Each row comes from the steps of one walk. Every step used is in the known rows, and no mark comes twice. Write the walk behind each row, first mark first.
Known rows
m/v/t/s: -.26  .14 -.20  .00 -.17 -.03  .05  .06 -.12  .06 -.12  .19 -.17  .20 -.05  .04  .18 -.33  .04 -.13  .36 -.03
a/m: -.31  .12  .07  .05  .42  .05  .00  .28 -.06 -.24  .05 -.03 -.07 -.14 -.19  .13  .03 -.17 -.15 -.06 -.10  .00
h/l/t/s: -.10  .02  .09  .10  .01  .35  .01  .00 -.38  .03 -.19  .12 -.21  .54  .22  .33  .00  .00 -.24  .36  .44 -.22
m/a: -.27 -.01 -.03  .03 -.03  .09  .04  .24  .00 -.06 -.09  .14  .13  .02 -.21 -.10  .11 -.19 -.23 -.17  .03 -.08
l/h: -.22  .02  .21  .11  .27  .10 -.06  .16 -.49 -.09  .06  .23 -.01  .19 -.22  .05 -.04 -.01 -.05  .14  .18 -.11
s/t/l/h/v/m/a: -.46  .00  .07  .18  .09  .17  .08  .26 -.46 -.01 -.15  .32 -.14  .31 -.08 -.08  .04  .05 -.03  .08  .37  .18
t/l: -.29  .19  .14  .10  .07  .13  .23  .09 -.24  .00  .00  .08 -.26 -.01 -.08 -.06  .01  .10 -.25  .13  .18 -.01
v/m/a: -.22  .04 -.11  .08 -.06  .05 -.07  .35 -.12 -.06 -.07  .26  .10  .17 -.10 -.16  .14 -.16 -.22 -.19 -.14  .09
a/m/l/t/v: -.18  .35 -.03 -.02  .46  .05 -.02 -.04 -.27  .13  .38  .08 -.26  .13  .01  .02  .08 -.23 -.16  .00  .26 -.30
l/h/v: -.22 -.11  .43  .16  .20  .10 -.02  .17 -.42 -.23 -.10  .11  .01  .14  .01  .04 -.21  .18  .00  .08  .33 -.10
m/v/t/l/h: -.24  .24  .08  .11  .21 -.04  .05 -.01 -.57 -.02  .09  .21 -.27  .34 -.27 -.11  .05 -.19 -.04  .02  .48  .07
a/m/v/t: -.27  .21 -.10  .04  .38 -.13 -.04  .21 -.07 -.24  .05 -.02 -.12 -.05 -.21  .00  .11 -.44  .04 -.32  .02  .08
s/t: -.40  .04 -.05  .05  .16  .09  .11  .22 -.17  .17 -.03  .15 -.15 -.16 -.10 -.01  .15 -.10  .13  .06  .02 -.14
t/v/m/l: -.19  .31 -.09 -.02 -.05 -.03 -.03  .18 -.24  .22  .18  .35 -.28  .08  .20 -.29  .11  .07 -.02 -.14  .14 -.27
a/m/l/h/v/t/s: -.42  .05  .05 -.16  .23  .04  .00  .07 -.28 -.15  .10  .23 -.17  .34 -.15  .12 -.11 -.17  .04 -.08  .56 -.04
s/t/v/m: -.36  .16 -.20  .14  .09  .04 -.06  .31 -.32  .24 -.01  .18 -.34 -.07  .20 -.16  .19  .06  .06  .09  .18 -.20
h/v/t/s: -.32 -.12  .02  .03 -.25  .07  .09  .14 -.10 -.12 -.27 -.01 -.15  .15  .18  .04 -.14  .06 -.06  .03  .52  .00
t/v: -.22  .13  .06  .10  .04  .05  .00  .18 -.16  .05  .01  .04 -.21 -.10  .11 -.10  .02  .12 -.15  .03  .35 -.31
v/t/l: -.30  .13 -.02  .05  .00  .04  .16  .08 -.28  .05  .00  .00 -.32  .10 -.12 -.17 -.05  .01 -.27  .10  .32  .05

Which walk is each row?
-.31  .12  .32 -.06  .48  .06  .01  .15 -.25 -.24  .19  .21 -.03  .09 -.15  .09 -.13 -.04  .09 -.15  .19 -.09 => a/m/l/h/v
-.20  .19  .07 -.03  .18  .01 -.10  .17 -.53  .10  .25  .56 -.09  .37 -.15 -.18  .05 -.05  .07 -.05 -.05 -.08 => v/m/l/h
-.36  .29 -.24 -.05  .03  .01  .04  .22 -.28  .42  .16  .39 -.37 -.02  .15 -.25  .26 -.02  .21 -.08  .14 -.31 => s/t/v/m/l
-.18  .09  .00  .08  .01  .19  .04 -.05 -.38  .12 -.03  .16 -.09  .37  .03  .24  .07 -.15 -.22  .31  .29 -.09 => l/t/s
-.28  .30 -.10 -.12  .29  .15  .06 -.07 -.24  .11  .25  .27 -.14  .30 -.11  .26  .16 -.39 -.15  .07  .13 -.09 => a/m/l/t/s
-.29 -.02  .18  .11 -.07  .05  .21  .09 -.21 -.15 -.15 -.13 -.28  .04  .13 -.16 -.24  .20 -.18  .04  .47  .11 => h/v/t/l
-.47  .02  .29  .14  .24  .19  .20  .08 -.51  .02 -.08  .15 -.28  .08 -.04  .04 -.09  .22  .09  .28  .51  .00 => s/t/l/h/v
-.29  .15  .24  .12  .24  .14  .10  .04 -.54 -.01  .09  .21 -.23  .25 -.23  .03 -.05  .11 -.21  .26  .35 -.02 => t/l/h
-.45  .18 -.02  .06  .12  .15  .28  .10 -.28  .22 -.01  .15 -.34 -.09 -.11 -.02  .14  .02 -.03  .21  .16 -.04 => s/t/l
-.10  .12 -.13  .19  .03  .08 -.20  .15 -.36  .11  .00  .17 -.06  .42  .15 -.15  .13 -.17 -.36  .05  .28 -.10 => l/t/v/m/a
-.19 -.07  .20 -.08  .09 -.02  .01  .07 -.41 -.04  .10  .24 -.10  .29 -.05 -.22 -.22  .01  .14 -.12  .43 -.14 => m/l/h/v/t
-.06  .19 -.04  .24  .16  .06 -.19  .12 -.52  .11  .07  .09 -.24  .33  .32 -.08  .05  .03 -.24  .19  .24 -.14 => l/t/v/m
-.30 -.16  .12  .06 -.05  .09 -.06  .10 -.42 -.17 -.19  .12 -.12  .41  .01  .10 -.20  .06 -.04  .16  .72 -.01 => l/h/v/t/s
-.25  .06  .35  .23  .15  .10  .01  .16 -.58 -.18 -.08  .20 -.22  .34  .13 -.03 -.20  .31 -.13  .18  .32  .17 => t/l/h/v/m
-.37  .24 -.23 -.03  .17 -.06 -.02  .14 -.03 -.14 -.03  .07 -.18  .11 -.16  .19  .21 -.47 -.02 -.20  .26  .08 => a/m/v/t/s
-.35  .27 -.15 -.03  .22  .03 -.09  .18 -.59  .40  .26  .54 -.33  .23  .01 -.22  .21 -.03  .22  .04  .34 -.31 => s/t/v/m/l/h
-.34  .34 -.06  .05  .35 -.07  .14  .10 -.15 -.16  .07 -.05 -.33 -.01 -.22 -.02  .10 -.34 -.12 -.19  .18  .18 => a/m/v/t/l
